Known rows, with every step that occurs
z-n-d-m: [-16  -9   3 -11  22  15  18  -3   0   0  18  -8   9  -1   2  18  -8  -3
  12  11   5   4   2  -2]
d-n-h-m-u: [ -9  16  12  -8  38  10 -13 -11  12   4   2  11  -7   9   0 -25  -9   1
 -15  -3  -2   5  -8  -3]
q-d-n-h: [ -8  -4   4  -5  24 -11  -2 -13  12  -1  -9   5  -3   8   7 -12  -9  -6
  -3  12   5   5 -10  -3]
d-m: [  3 -13  -1  -3  -9   6  -5  -9   0   4   4  -1   4   3   1   3 -13  -4
  -2   1   6  -1  14  -3]
n-h-m-d: [ -7  10   0  -7  28   0 -12  -3  12  10  -1  16  -5   6  -3  -1   8  -3
  -6  -9  -1   2   7  -9]
m-u: [ -7   3  11  -1  10   2  -1  -5  -5  10  -1   4   0   8   3   1  -3  12
 -15  -4  -2   4  -5   3]
q-l-n-h: [  1  -1  -7  -5   0  -5  -6  -4   0   4  -6  14 -28  10  11 -16   3  -8
 -16   3  10   0  -2   5]
n-l-q: [  2   0  -1   1  -7   9   0   4   7  -1  -4  12  17 -12  -8   7   2 -24
  -7  -5  -4  11  -4   8]
m-d-q-l-n: [ -6  -5  -3  -7   9  -6 -10  -9  -2  -1  -2   5 -10  19   4  14  -7   9
  -2  -5   7   3  10   6]
h-m: [ 1 16  5 -5 14  2  1 14 -3  0  3  7 -1  2  0  5  4 -6  7  1  1  2 -3 -1]
d-n-l-q: [ -2   1   3  -2  10  14  -5  -6  13  -9  -1   7  11  -3  -5 -15 -12 -21
  -7  -2  -3  12  -7  10]
n-d-m-u: [ -5 -16   7  -7   8  17  15  -7   2   2  10   2   4   2   2  10 -15   5
   1  -6   5   2  -1  -1]
n-l-q-d: [  0  -5   0   0  -5  -2   6   5   6  -1 -10  13  19  -9  -3  14   2 -28
  -3   4   0  14  -8   8]
h-m-u: [-5 18 14 -6 22  4  0 10 -7  9  2 10 -2  8  2  6  2  3 -5 -1  0  6 -7  1]
q-l-n-h-m-u: [ -2   8   1  -8  12  -2  -5   1  -4   9  -5  20 -28  14  12 -13   4  -6
 -20   2  10   3  -5   6]
n-d: [-2 -8  1 -3  9 11 19  4  5 -8  8  1  0 -5  0  7 -2  0 12 -5  1  0 -8 -1]
z-n-d: [-17  -1   4  -9  29  11  20   3   1  -3  15  -7   6  -2   2  15   1   0
  13  10   1   4  -6   0]
m-d: [-8 -9 -5 -3  9 -7 -5 -7  6  2 -3  2  1 12 -2  8 -1  1  3 -7 -1  2 15 -1]
l-n-d-q: [  6  -1   7  -7   5  18   8   4  -4  -7  -3   4  -3   9  -1   0 -11  14
   4   5   0  -5  -9   8]
u-m-d: [ -7 -11  -4   2   0  -4  -6  13   6   6   1  -2   1  13  -3   8  -8  -1
   9 -17  -6   3   6  -5]
z-n-l-q-d-m: [-15  -6   2  -8  13   4   8  -2   2   5   3   3  22  -4   0  23  -3 -25
   0  18   3  15   1   5]
l-q-d-n-h: [ -2   0   4  -5  12  -4  -5  -5   5  -2 -11   7  -1  -5  -3   0 -11 -19
  -3  10  -1  15 -10   1]
l-n-h-m-d: [  1   9   0  -9  15   5 -12   2   5   8 -12  19 -12  19  -2 -18   2   0
  -9   4  -3  -4   6   0]
q-l-n-h-m-d: [ -2   2  -8  -8  12  -7  -7   0   2   5  -6  19 -28  17  10 -10   5 -11
 -11   0  11   2   4   4]

Rows
[  2  12   5  -9  19   8 -16  -1   3   8 -10  17  -9  18  -2  -9  -2   9
 -10   2  -2  -4   4   1]  l-n-h-m-d-q
[ -1  -2   4  -5   6  -6   0   0   0  -7 -10   3   1  -3  -2   5 -14 -21
   4  13   0  16 -10   5]  l-q-d-n
[ -7  18  11  -6  29   6  -9  -2   4  15   0  17  -6   3   0  -6   6   4
 -19  -6  -2   3  -5  -6]  n-h-m-u
[-18   2   6 -11  32   8  17  -1  -4  -5  20  -7   0  -2   6  27  -3   5
  10   7   8   7 -10   2]  z-n-d-q-l
[  0 -13  -1  -8  -2   5  10  -1  -5   1   1  10 -22  14  13  -4 -10  -5
  -8   3  14   3  -3   9]  q-l-n-d-m-u
[-10 -11  -3   1   9   2  -8   7  16   1   1   1   8  16  -3  -6 -14  -8
   5 -19  -6   6   3   0]  u-m-d-n-l
[ -9  -9  -1   0  11  -1 -10   7  11   0   2  -4   0  17  -2  -5 -17  -1
   9 -16  -6   5   4  -3]  u-m-d-n
[-14   5   2  -5  15   9   6   3   3   3   6   2  19  -9  -4  16   4 -20
  -3  10  -3  13  -3   7]  z-n-l-q
[  1  -3   2  -3  -4 -10   4   6  -5  -1 -12   4   3  -8  -2  18  -5 -19
   5  12   1  14  -8   4]  l-q-d
[ -1 -18   0  -4  -4 -12   5  -6  -1   3  -6   0   5   7   8  14 -11  -9
   5  15  11   4   4  -3]  q-d-m
[ -2   8   6  -8  19  -3  -4   2   4  -2  -9  10  -2  -4  -3   3  -9 -23
   1  11   0  16 -12   1]  l-q-d-n-h-m
[ -7  -8   3  -3  14  -8   6  -6  12  -6  -8   6  11   9   7  -7  -8 -15
   1  12   6   7 -11   5]  q-d-n-l
[ -8  -8  -1   0   4  -6  -9   9   2   3   5  -2  -5  13   2  19 -11   5
   6 -21   2   5   3  -2]  u-m-d-q-l
[-2  4  3 -3  5 -4 -5 -7 -7 -4  8  0 -9  0  7 18 -5  9 -4 -5 12  4 -5  4]  d-q-l
[-17  18   6 -10  40   5  -1   0   3  11   9   4   1   0   0   5   8  -3
  -4  11   0   5  -1  -6]  z-n-h-m
[ -3  11   3 -11  20  -3  -7   7  -5   0   0  11 -10  18   3  14  -2   1
   4  -2   7   4   5   4]  h-m-d-q-l-n
[ -3  -5   3  -6  13   8  15  -1  -1 -10  14   0  -6  -5   5  21  -6   7
   8  -9  10   3 -12   2]  n-d-q-l
[ -6 -16   8  -5   3 -11   4  -9  -4  10  -7   3   5  12  10  14 -14  -2
  -5  13  10   6   1  -2]  q-d-m-u
[  4 -12   6  -8  -1  19  10  -1  -3   2  -3   7  -5  15   2  -8 -16   6
  -4   6   2  -3   0   7]  l-n-d-m-u
[-7 11  3 -9 24 -5 -6  4 -3 -1  6  8 -6 12  3 22  1 -1  6 -7  8  7  6  1]  h-m-d-q-l
[ -7  14   5  -8  32   2 -15  -6   9   9   1  14  -3   6  -4   7   3   6
  -8 -10   0   2   5  -8]  n-h-m-d-q
[ -4  -8  -1  -2   0  -4 -11  11   0   4  -1   1  -9  19   2  11 -13   6
   4 -15   1   3   3   2]  u-m-d-q-l-n
[  3 -11   1  -5 -10  -6   1   0  -5   1  -9   3   6  -6  -2  21 -13 -22
   3  13   5  14   1   2]  l-q-d-m
